What can hang from each mark:
F: K L N
N: Z
J: Z
K: E X
X: N
L: Z
E: M
M: E F
Z: L

Each row was made from one small tree. The marks that hang from a mark follow it in brackets, in alphabetical order. Every link used is in the known rows. Write each row's tree.
Known rows:
K(E): [-16  -9  -3   0   0   7  -7   4   6   6   8  14  -3 -16   0  -3  -2 -22]
M(F(K(E) L(Z) N)): [ -4  30 -17  -2  -5   6 -14  24  -1   5  29  12 -12 -45   0  22  14 -16]
F(K(E X(N)) L(Z)): [-23  11 -14  -4 -12   1 -16   7  29  23  26  11 -17  17   2  24  26  11]
M(E F(K L)): [ -9  -6 -20   1  14 -13  18   8  -5   4   6   7  -3 -22   5  28  22   7]
M(E F(K(X) L)): [-15 -12 -16  -1  10 -20  17  12  14  10  13   6  -7 -26  -1  35  23   4]
F(K): [-22 -12  -7   4  16   2   0  -5   3  -2  26  18   3   6   4  15   2   7]
M(E F): [ -7   1 -14  -1   7 -12  22   6  -5  -1  -4  11   3 -16   3  18  17  -2]
X(N(Z)): [-10  -1 -13   1 -14   2  -5   6   3  -7   5  13  13  37   6  15  28  31]
E(M(F)): [ -7  14  -7   3  15  -2   1   4  -4 -31  14  17 -17  15   2   1   8  -4]
N(Z): [ -5   3   0   2  -4   8  -3  17   0 -10   5  14  12  10   0  11  11  12]
Z(L): [ -1  -6 -20   5   7  16   3 -13   0   2 -17  10  16  -7   3   9  -7   4]
M(F): [ -4   4  -9   2   6  -3   3   3  -3 -15   8  15   1 -25   4  15  12   1]
E(M(F(L))): [  5  14 -14   2   7   0  -1   7  -5 -28   7   5 -27   3   2   8  10  -2]
F(K L N(Z)): [ -1  -4 -14   4 -10   6  -9  23  -2  -3  24   4   5  -8   0  28   9   9]
E(M(F(L(Z) N))): [ 15  51 -18  -1  -8   5  -6  23  -7 -25  16   3 -29  10   0  19   9  -6]
J(Z(L)): [ -7  36 -20  13  13  24   7 -13  -4   8 -16  10   8 -10   9   5  -5   3]
F(L N): [ 10  -5 -20   1 -17   4  -1   5   0  -2   8  -7  -9 -17   3  25  -4 -10]
K(E X(N)): [-27 -20 -11  -2 -15  -7  -9  -4  29  16  13  12  -7  11   1   9  15  -4]
E(M(F(K L N(Z)))): [ -1  12 -16   5   3  -1  -9  29  -8 -28  30  10 -14   5  -3  17  17   6]
M(E F(K L N(Z))): [ -1   2 -21   1  -6 -10  12  32  -9   1  11   4   8 -23  -2  33  26   9]
K(E(M(F(L))) X(N)): [-14  -1 -18  -2  -9 -12 -10   4  22  -6  12   6 -33  11  -1   5  26  -6]

Which tree is each row?
[-10  31  -9  -2   7   6 -12  20   0   3  21  18 -11 -36   2  15  21  -5] | M(F(K(E) L(Z)))
[-33  -9  -2   4  22   4 -10   3   7  -6  32  23 -20  26  -1 -13  -4 -22] | F(K(E(M)))
[-34 -16  -2   0  14  -9  -8  11  22   6  33  25  -4 -42  -4  11  13 -18] | M(F(K(E X)))
[-10 -13 -23  -1  -2 -19  15  16  14  13  20   1  -8 -34  -3  43  15  -6] | M(E F(K(X) L N))
[-20 -16  -8   0   7  -8 -10  13  20   9  26  13 -13 -55  -4  18  16 -15] | M(F(K(E X) L))
[ -3  -1 -26   5 -10  14  -3  -5   2   0 -20  12  28  30   4  12  21  38] | X(N(Z(L)))
[ -8   1 -29   5   8   3  15  20  -8   6  -6  15  32 -21  -3  25  17  15] | M(E F(K N(Z(L))))
[-22  -2 -12   3  12 -13  -4  11  16 -19  44  17 -20   8  -5  19   4 -12] | E(M(F(K(X) N)))
[-16  16 -17  -2 -10  -1  -8   1  25  11  27   9 -13  36   5  37  28  32] | F(K(X(N)) L(Z))
[-27 -10 -10   3  10   5 -12   9   5  -4  39  17 -21  19  -3  -6 -11 -31] | F(K(E(M)) N)
[-27 -16  -4   2  10   0 -13  10  25   3  31  11 -33  12  -5   1   0 -22] | F(K(E(M) X) L)
[ -6  17 -13  -2 -11   3  -9  18  21   9  34   4 -15   1  -3  40   6   2] | F(K(X) L(Z) N)
[ -7 -11 -19   1  -4 -12  -3  12  15  -1  33   4  -9 -44  -3  39  11  -3] | M(F(K(X) L N))
[ 15  34 -17  -3 -22  13  -6  16   0   0   9  -2 -12  -3   3  30   1  -3] | F(L(Z) N)
[-33 -16 -22  -1   6 -27  18  -3  19  11  18  16   2  16   4  34  37  24] | M(E F(K(X(N))))
[ -5  25 -10   0   5  11  -6   9   1   1  21  11 -10   9   5  27  11  15] | F(K L(Z))
[-32 -21 -18   4  -2   7 -13   3  27  22   6  22  22  12  -4   9  24  20] | F(K(E X(N(Z(L)))))
[  6   1 -19  -1   0 -11  20   9  -7   0 -11   0  -5 -27   4  25  19   1] | M(E F(L))
[-38 -17 -15   0   3 -17  -8  -1  25  10  31  22  -2 -15   1  15  29   3] | M(F(K(E X(N))))
[  0  21  -9   2  -3   1  -6  30  -7 -33  18  14  -6  14  -4   7  12  -2] | E(M(F(N(Z))))
[-17   1  -8  -1  -4  -7 -10  20  19 -11  25  13 -26 -15  -8   1   0 -39] | K(E(M(F(N))) X)
[ -6  -4 -15   4  12  -4  -1   3  -4 -10  20  10  -4 -34   5  25  17   8] | M(F(K L))
